Each row was made from one walk, in order. Every step used is in the known rows, and no mark comes twice. Write each row's walk.
In the rows, 128 means zero.
Known rows
peda-nadogu-dedi-lonim: [118 158 146 122 103  71 103 117 139  90 154 114 125 120 115 120 135 135
 119 121 128  90 136 134 122 124 144 149 130 130 115  94 179]
lonim-tezima: [118 134 103 110 134 114 123 124 130 122 119 102 160 114 138 135 109 127
 117 119 123 137 140 136 168 125 123 177 134 128 185 119 127]
nadogu-dabev-lonim: [136 110 153 136 120  98 147 109 136 101 151 172 123  94 128 110 113 116
 157 123 128 131 128 127 164 112 120  73 128 157  98 134 108]
tezima-nadogu-dabev-lonim-dedi: [184 100 159 119 120 199 145 124 101 108 148 180 122  79 121 116 116 113
 161 168 122 171 145 120 156 127 114  81 129 143  88 127 122]
nadogu-dabev-lonim-peda: [132 115 154 147 105 110 140 117 134 103 115 159 122 110 126 122 112 107
 160 137 128 137 123 122  87 108 118  77 128 142  83 138 111]
kifugef-pebod-lonim-dabev-nadogu: [ 57 155 140 144 120 187 148 146 131 154 137 183 122 131 138 124 129 111
 127 120 142 117 108 148 142 121 115  87 136 114  82 186 129]
kifugef-pebod-lonim-dabev: [109 155 131 148 118 135 137 134 140 157 139 183 124 125 136 131 137 105
 121 110 142 117 110 153 155 133 108  83 136 114  85 187 132]
nadogu-tezima-lonim: [146 116  92 122 183  88 131 113 160 142 143 101 148 146 162 128 137 144
 108 121 135 119 133 108 168 137 143 161 120 143 126 132  95]
peda-nadogu-pebod-lonim-dedi: [172 147 118 116 105 110 135 108 125 151 130 107 111 133  95 130 150 135
 121 155 121 160 146  99 135 142 143 158 126 102  53 125 149]
lonim-peda-nadogu-dabev: [126 126 145 146 117  83 108 132 132 110  86 157 114 127 131 123 126 135
 149 136 129 143 120 100  93 130 127  81 122 127 150 140 147]
peda-nadogu-pebod: [178 130 103 133 124  87 123 104 122 121 128  96 117 119 121 133 138 142
 120 117 124 132 126 119 160 140 141 151 118 129 160 146 140]
peda-nadogu-dabev-lonim: [129 119 154 142 116  53 154 106 134  98 152 171 112  96 119 108 115 116
 159 119 120 135 129 106 168 121 123  72 125 158  95 133 108]
lonim-dabev: [125 131 120 150 134 119 115 139 124 130 124 186 131 115 146 132 134 125
 125 126 130 116 123 140 164 127 126  77 129 137 168 105 135]
tezima-lonim-peda-nadogu-dabev: [127 126 160 134 169  58 114 124 164 112 103 159 108 158 147 127 121 137
 146 133 126 142 126  77  95 135 126  76 124 132 114 165 160]
dedi-lonim-dabev-nadogu: [ 66 143 127 136 101 176 115 153 122 109 159 186 131 116 132 119 125 125
 126 131 129 108 113 141 137 105 138  81 134 134 101  77  91]
pebod-nadogu-tezima-lonim-dedi: [127 104 107  92 171  59 122 120 145 162 141 106 147 147 155 135 147 145
 103 163 127 163 152  80 145 120 147 177 109 126 107 121 117]
lonim-peda-nadogu-tezima: [144 125  82 135 120  82 120 123 124 136  90  80 144 122 122 129 134 134
 106 139 133 127 131 107  95 136 133 177 120 127 138 116  94]
kifugef-pebod-lonim-peda-nadogu: [108 165 130 147 115  97 138 122 139 143  90  75 115 134 113 135 126 102
 113 124 138 127 109 127  74 141 108 155 130 107  66 202 131]
dabev-lonim: [125 125 131 137 117  99 150 102 128 114 149  97 129  96 121 120 118 109
 129 125 121 121 122 138 150 121 125 139 121 150  96 105  90]
lonim-tezima-nadogu: [159 138  99 111 137 210 127 143 106 123 121  86 164  92 132 134 109 123
 120 120 119 138 140 147 175 140 119 182 137 131 188 123 138]
peda-lonim: [125 115 120 122 139 118 124 141 123 121 103 106 124 133 140 128 129 123
 113 119 120 113 127 156 141 134 123 137 125 133 184  85  83]
peda-nadogu-dedi: [121 141 146 131 133  70 110 110 134 108 129 108 120 119 130 130 132 141
 123 115 125 110 143 124 136 138 135 148 122 126 179 127 223]
dabev-lonim-peda-nadogu: [122 138 138 153 111  63 148 101 127 111 108  73 112 102 101 121 113 102
 129 132 118 126 123 114  81 125 122 151 121 140  80 111  97]
peda-nadogu: [120 139 118 138 130  67 123 116 129 123 125  96 122 114 131 122 133 129
 119 125 125 125 126 115 155 143 135 144 122 140 166 109 131]
peda-nadogu-dabev-lonim-tezima: [121 131 146 117 123  56 156 105 138 101 148 164 141  93 117 113  98 115
 149 118 117 145 141 104 183 119 111 121 137 146 111 136 105]
tezima-lonim: [120 129 132 125 184  89 122 117 160 125 143 101 127 151 163 132 128 140
 122 119 122 124 124 110 156 139 132 135 123 133 137 135 142]
nadogu-peda: [134 115 122 131 142 109 116 122 130 129 122  96 135 146 131 133 136 144
 126 120 134 126 126 128  96 135 130 141 128 132 182 115 130]
tezima-nadogu-peda-lonim-dabev: [174 112 124 132 151 219 123 165  86 127 104 168 114 148 125 135 134 127
 132 118 127 106 122 165  98 148 113  84 140 122 200  84  94]
kifugef-pebod-nadogu-peda: [108 109 137 122 145  71 116 121 129 150 123  94 131 147 136 142 136 129
 124 113 149 127 112 133  84 121 120 161 112 131 181 207 135]
kifugef-pebod-nadogu-dabev: [108 102 149 123 129  68 119 130 128 132 128 176 133 117 148 127 130 127
 141 119 150 139 113 130 149 118 115  85 114 138 169 234 150]

Which walk is each row?
[135  96 131  97 145 131 111 137 108 137  98 106 114 167 131 142 142 132
 125 155 127 157 149 129  67 130 113 152 130 112 185  81  98]
nadogu-peda-lonim-dedi
[122 142 132 108 111 136 128 124 134 157 133 112 129 126 121 131 138 123
 117 161 120 160 147 118 127 134 130 146 129 111  68  92 142]
pebod-lonim-dedi
[131 118 143 137 132  69 116 125 133 113 128 173 120 119 138 118 127 138
 140 120 120 140 128 107 167 133 134  76 123 152 168 138 148]
peda-nadogu-dabev
[110 115 129 126 136  67 120 128 130 147 116  87 138 145 128 132 135 145
 120 120 125 126 122 115  83 121 141 150 115 137 181 111 135]
pebod-nadogu-peda
[220 134 112 117 111 252 135 129 103 151 139 106 123 116  98 134 140 129
 121 160 124 168 143 128 135 149 137 157 133 106  53 130 153]
tezima-nadogu-pebod-lonim-dedi
[143 125  77 129 128  72 128 119 123 136 129 100 146 114 129 121 140 138
 105 122 129 125 136 109 167 141 143 170 117 143 154 107  89]
peda-nadogu-tezima
[127 116 112 132 119 182 128 125 124 119 139 102 130 122 136 128 126 144
 131 130 125 128 123 131 146 116 144 151 119 135 155 148 141]
dabev-nadogu-pebod
[121 116 142 113 118 104 150 113 139  99 143 169 153 101 134 113  97 112
 155 118 123 146 143 126 179 105 116 115 134 148 118 139 101]
nadogu-dabev-lonim-tezima
[168 157 109 138 109 101 145 108 136 145 137  94 111 131 105 128 141 135
 120 112 118 124 125 116 146 145 145 151 130 119  65 134 133]
peda-nadogu-pebod-lonim
[162 156 111 118 135 225 145 144 124 148 127  80 153 141 102 134 116 130
 122 117 120 135 137 140 108 147 120 184 153 116 112 110 127]
pebod-lonim-tezima-nadogu-peda
[ 82 118 134 138 141 169 116 146 120 132 128 184 128 147 137 131 127 143
 142 128 132 115 118 127  90 110 129  82 134 130 184 107 133]
lonim-dabev-nadogu-peda
[218 146 110 153 111 248 142 143 112 149 139 179 116 115 104 129 144 132
 125 118 123 116 120 150 165 151 140  89 137 107  70 131 145]
tezima-nadogu-pebod-lonim-dabev
[168 149 112 152 107 149 134 133 132 151 143 186 117 135 115 133 147 129
 121 119 125 117 124 141 157 130 139  87 137 112  69 128 142]
nadogu-pebod-lonim-dabev
[ 99 152 158 129  96  85  99 144 131 114 155 191 137 123 123 127 140 132
 120 121 132  87 128 150 120 106 141  98 121 121 112  91 187]
pebod-nadogu-dedi-lonim-dabev
[ 63 153 166 133 119 186 133 140 143 134 143 198 121 138 133 128 125 116
 127 114 150  93 120 152 129 115 119  94 140  99  94 205 223]
kifugef-pebod-lonim-dabev-nadogu-dedi
[131 103 120 117 150 119 117 140 120 125 101  95 117 170 129 134 133 134
 122 114 126 116 128 147  83 133 123 143 128 126 200  88  79]
nadogu-peda-lonim
[ 83 100 130 117 139 174 127 151 113 128 104  93 121 172 132 127 127 136
 133 122 125 117 122 146  72 123 127 146 137 127 194  86  80]
dabev-nadogu-peda-lonim
[127 118 144 115 117 109 143 101 121 124 145 112 128  94 120 123 118 105
 134 166 122 161 143 119 140 117 117 147 121 134  78  98 106]
dabev-lonim-dedi
[180 106 121 121 155 216 125 152  91 128 106  89 122 149 125 129 136 129
 130 115 124 118 126 157  84 147 118 144 136 132 202  91  86]
tezima-nadogu-peda-lonim
[113 153 127 135 122 130 140 123 146 152 135 103 126 130 130 135 132 112
 112 115 142 122 115 146 144 143 115 142 132 121  84 194 129]
kifugef-pebod-lonim
[119 141 121 138  95 209 144 132 134 149 104  78 121 145 106 132 123 131
 123 137 123 133 119 124  61 118 143 164 133 101  47 139 137]
dabev-nadogu-pebod-lonim-peda
[128 109 129 134 146 123 112 149 112 133  99 182 115 172 132 136 140 131
 132 118 131 108 125 151  91 124 117  83 133 121 201  82  89]
nadogu-peda-lonim-dabev
[121 141 122 126  89 126  99 138 135 109 114  85 138 126 119 135 124 117
 120 143 130 117 117 141  62 122 129 150 127 123  90  85  90]
dedi-lonim-peda
[ 74 147 149 116  99 170 108 136 138  96 161 116 140 126 125 123 120 138
 123 131 130  94 133 144 109 105 147 152 136 134 115 101 177]
dabev-nadogu-dedi-lonim
[ 95 112  98 117 179 141 138 120 158 137 150 101 146 150 162 123 127 147
 115 124 133 119 128  99 158 126 149 168 121 144 122 135  96]
dabev-nadogu-tezima-lonim
[105  98 137 114 146  75 126 141 110 144  97  90 121 170 132 143 136 119
 121 110 141 115 114 153  69 127 107 157 117 118 202 176  90]
kifugef-pebod-nadogu-peda-lonim
[169 166 114 150 107 106 142 126 131 143 140 179 108 134 111 125 150 133
 123 112 123 119 125 116 158 142 141  91 126 111  68 129 143]
peda-nadogu-pebod-lonim-dabev
[171 151 107 139  99 156 136 119 137 147 100  85 123 144 105 137 135 127
 120 129 124 135 125 133  74 129 136 155 134 103  47 137 140]
nadogu-pebod-lonim-peda
[ 75 128 149 124 131 163 113 131 131 111 136 115 135 124 140 123 122 143
 127 125 132 106 134 139 133 111 142 149 129 132 175 129 216]
dabev-nadogu-dedi
[146 160 111 113 129 222 150 141 117 143 130  85 155 112 120 133 108 105
 117 109 134 136 128 166 165 152 103 188 144 108 104 205 130]
kifugef-pebod-lonim-tezima-nadogu
[134  98 159 115 119 112 137 112 122 114 147 187 123  98 124 119 122 117
 155 161 126 173 149 107 145 110 116  79 122 140  88 120 122]
nadogu-dabev-lonim-dedi
[130 109 122  97 132 129 110 139 107 127 100 118 123 136 136 134 135 118
 122 164 125 151 146 137 126 129 113 147 125 116 172  78  99]
peda-lonim-dedi
[ 71 133 144 134 185 149 124 142 154 124 142 182 127 145 165 126 122 135
 132 129 125 118 121 112 160 115 135  75 130 133 130 127 141]
tezima-lonim-dabev-nadogu
[ 81 112 124 131 137 162 124 132 125 130 126  94 133 148 135 125 126 147
 132 128 130 130 126 125  85 117 134 146 127 135 176 114 131]
dabev-nadogu-peda
[178 109 140 134 131 206 119 146 109 115 136 169 134 102 138 126 127 135
 149 123 128 136 121 135 166 144 128  67 130 147 168 144 150]
tezima-nadogu-dabev
